Each row was made from one walk, in order. Every step used is in the known rows, and no mark comes twice. Write each row's walk.
Known rows:
pite/zipo/zesen: [-2.905,1.166,0.165,1.255,-0.410,-4.225,-0.817,-0.319,2.313,-0.533,2.939,1.139,0.202,-1.255,2.647,1.460,-3.840]
zesen/zipo/duro/pite/taga/falu: [0.998,-2.052,0.819,1.151,-4.819,2.899,2.069,-1.314,0.106,2.577,-2.199,1.867,-0.510,1.879,-1.473,0.180,6.050]
zipo/zesen/pite/taga: [2.053,0.814,0.272,-2.415,-2.339,-3.714,-4.075,-0.172,0.505,0.489,-1.445,2.016,-2.842,-1.968,1.920,2.479,1.870]
falu/zipo/duro/pite/taga: [1.300,0.589,2.505,4.203,-0.777,1.873,1.489,-0.460,0.835,1.274,-0.119,0.591,1.018,0.975,1.292,-2.181,0.658]
duro/zipo/zesen: [-1.100,3.060,-0.616,0.982,1.001,-1.199,-2.395,-0.028,-1.380,-0.325,4.650,2.600,0.639,-5.070,4.346,-2.209,-3.203]
zipo/zesen: [-1.407,1.509,-1.554,-0.244,1.875,-0.846,-2.451,-0.628,-0.523,-0.940,2.667,1.173,-2.204,-3.828,3.388,-2.484,-2.951]
taga/zesen/zipo/duro: [2.629,-0.065,0.665,-0.984,0.599,2.927,1.213,2.004,3.414,-1.238,-1.345,-1.562,1.056,-2.537,-0.879,-1.866,-2.939]
duro/zipo/zesen/pite: [1.934,3.769,-1.928,-0.549,-0.211,-1.966,-3.748,2.249,0.207,0.852,4.071,1.408,0.440,-5.371,2.915,2.991,-1.051]
falu/zipo/zesen/pite: [3.125,3.990,-0.896,0.461,2.857,1.140,-1.503,1.875,4.744,-1.574,1.703,1.441,-1.273,-0.836,1.068,4.292,-2.567]
zipo/zesen/pite: [1.647,2.100,-2.798,-1.795,0.783,-1.548,-3.805,1.703,1.107,0.400,2.188,0.034,-2.301,-4.205,1.998,2.724,-0.824]
duro/zipo/zesen/pite/taga/falu: [1.048,1.973,1.290,-2.504,-3.496,-1.978,-2.173,-0.752,-2.016,0.406,-2.369,4.799,-0.514,0.203,-0.549,1.722,3.979]
pite/taga: [-1.740,-3.200,0.817,-2.334,-0.131,-1.850,-1.186,-2.600,-2.666,-0.504,-1.943,-1.416,-2.039,-0.243,0.063,-4.346,0.187]
pite/zipo: [-3.835,-2.347,-0.440,-0.175,0.659,-3.260,0.612,-0.395,0.788,-0.251,1.941,-3.236,0.813,-0.046,-0.539,-0.233,-3.219]
zipo/zesen/pite/duro: [-0.153,1.657,-3.263,-3.514,-0.569,-4.120,-4.286,1.055,-0.252,0.976,3.142,-1.275,-0.562,-0.532,2.335,5.089,1.835]
taga/falu: [-3.647,-2.329,-2.146,-3.040,2.748,2.414,0.925,-1.999,-3.696,-1.482,-0.958,-1.780,-2.030,0.699,-3.237,-5.191,-0.151]
falu/zipo/duro/pite/taga/zesen: [2.399,1.261,5.024,4.249,1.334,1.298,3.328,-1.094,-1.361,0.337,-2.816,1.336,2.882,2.899,-0.998,-5.711,-0.746]
duro/pite/zipo: [-3.533,-1.871,-0.994,3.816,0.805,-3.871,1.868,-1.624,-2.375,3.301,4.924,-2.413,2.056,0.762,0.081,-0.683,-0.577]
taga/pite/zipo/duro: [-0.051,-4.014,0.181,2.045,0.654,0.886,3.378,3.121,-0.302,-0.897,-1.497,-4.386,2.945,-1.849,-0.531,0.661,-3.931]
zesen/zipo/duro: [1.538,-0.665,-2.003,-0.855,-1.666,3.615,-0.661,2.864,5.795,-0.435,1.230,-2.277,-0.729,-4.424,1.147,1.725,-1.697]
falu/zipo: [-0.887,-0.168,-0.353,0.596,4.977,2.868,1.440,-0.473,1.655,-2.594,1.047,-1.765,-0.476,0.879,-0.770,-2.573,-4.366]

Which walk is each row?
[-1.505,-1.309,2.429,2.766,1.786,2.164,4.183,-4.666,-3.844,0.381,-2.277,2.399,-0.195,7.089,-3.546,-4.088,3.423] -> duro/pite/taga/falu/zipo
[-1.440,-4.039,-1.559,-0.131,3.558,-0.497,2.020,-0.330,-8.571,-0.572,1.541,-4.094,4.240,0.962,0.128,-1.700,-0.326] -> taga/pite/duro/zipo
[0.604,-0.178,-1.498,-1.564,-3.546,-2.090,-1.469,5.032,5.628,1.256,0.820,-4.796,1.397,-3.216,-0.731,5.854,-1.359] -> zesen/pite/zipo/duro
[-0.327,2.970,-1.292,-2.687,1.100,0.764,-0.034,0.154,1.765,-1.817,-0.281,1.784,0.039,6.156,-1.961,5.603,2.335] -> taga/falu/zipo/zesen/pite/duro
[-0.514,-0.261,3.124,-1.211,-1.302,4.717,2.163,-0.357,2.380,-2.950,-5.851,1.237,-0.665,3.613,-2.815,-2.731,0.260] -> pite/taga/falu/zipo/duro
[1.285,-2.598,-0.402,-3.758,-1.312,-2.642,-2.559,-0.247,-0.939,0.803,-2.530,-2.467,-2.311,-0.640,-1.298,0.904,2.420] -> zesen/pite/taga
[2.645,0.345,1.863,-2.716,-2.497,4.097,0.814,1.979,4.157,-1.515,-6.458,0.246,-0.878,3.258,-4.231,2.401,2.492] -> zesen/pite/taga/falu/zipo/duro
[1.635,3.523,-0.827,-0.838,2.468,3.282,0.450,0.654,3.215,-2.235,-1.177,2.920,-1.766,2.487,-2.394,3.391,-0.370] -> taga/falu/zipo/zesen/pite
[-2.658,1.570,-0.337,5.280,-0.194,-4.962,0.340,-1.350,-0.958,3.039,5.968,2.069,1.420,-0.601,3.337,0.977,-1.101] -> duro/pite/zipo/zesen
[0.314,-1.080,0.851,-1.801,1.729,-4.550,1.117,0.961,0.285,0.101,-1.118,-3.798,2.454,1.616,-4.305,1.373,-2.297] -> taga/zesen/pite/zipo
[2.385,-1.610,0.712,2.441,-4.558,0.764,0.275,-0.181,1.810,3.361,0.620,0.479,-0.075,-1.456,1.844,1.105,3.819] -> zesen/zipo/duro/pite/taga
[1.170,-1.184,1.622,-2.917,0.488,2.184,1.641,-1.305,1.061,-1.913,-5.835,0.316,-1.589,6.135,-5.569,1.515,2.891] -> zesen/pite/taga/falu/zipo
[-0.605,2.047,2.967,4.134,0.769,1.146,2.776,-4.390,-2.379,0.116,-1.266,6.988,-0.701,5.817,-0.209,-2.479,2.771] -> duro/pite/taga/falu/zipo/zesen
[0.776,0.491,0.314,-3.721,-2.560,-1.573,-2.074,-1.320,-1.062,-0.178,-4.222,3.509,-3.355,1.353,-1.450,1.535,4.276] -> zipo/zesen/pite/taga/falu
[-2.508,-0.786,-0.189,-0.002,-2.233,-1.362,-0.230,2.858,3.815,-0.007,1.368,-3.515,1.575,-2.985,0.636,0.685,-3.696] -> pite/zipo/duro
[1.818,-0.377,-2.348,3.089,-1.536,2.955,0.510,1.583,2.489,3.144,4.294,-1.412,0.460,-3.722,1.976,1.266,1.120] -> zesen/zipo/duro/pite
[-1.762,-5.599,-2.406,-1.374,4.631,-0.129,2.064,-0.940,-7.676,-1.098,-0.314,-5.477,1.377,2.212,-0.717,-1.955,-0.146] -> taga/pite/duro
[-0.098,-1.283,0.505,1.990,-2.811,-0.746,-0.903,-0.608,-2.773,3.375,0.431,-0.840,-0.132,-2.426,2.114,-3.782,2.435] -> zipo/duro/pite/taga
[-0.507,-0.654,-0.837,1.336,2.522,-1.606,0.639,-0.230,-7.102,-0.838,2.655,0.452,3.791,-0.315,3.500,0.026,-0.881] -> taga/pite/duro/zipo/zesen
[-0.958,1.075,0.058,-0.620,1.752,6.927,2.315,1.540,3.018,-3.120,-2.286,-0.728,-0.238,1.274,-2.685,-2.662,-2.378] -> taga/falu/zipo/duro
[-0.887,1.566,3.543,0.151,0.584,1.918,1.546,-3.251,0.853,-3.455,-4.346,6.111,-2.056,5.163,-0.903,-1.986,0.156] -> pite/taga/falu/zipo/zesen
[2.508,2.357,1.272,-1.209,-3.263,-4.113,-4.057,0.469,-0.283,1.214,0.364,3.333,-0.120,-3.068,2.793,2.874,1.570] -> duro/zipo/zesen/pite/taga
[-0.592,0.188,-2.570,2.490,0.310,1.484,-0.593,1.120,-2.123,3.113,4.104,-2.788,0.383,-4.712,2.129,-3.633,-0.122] -> zipo/duro/pite
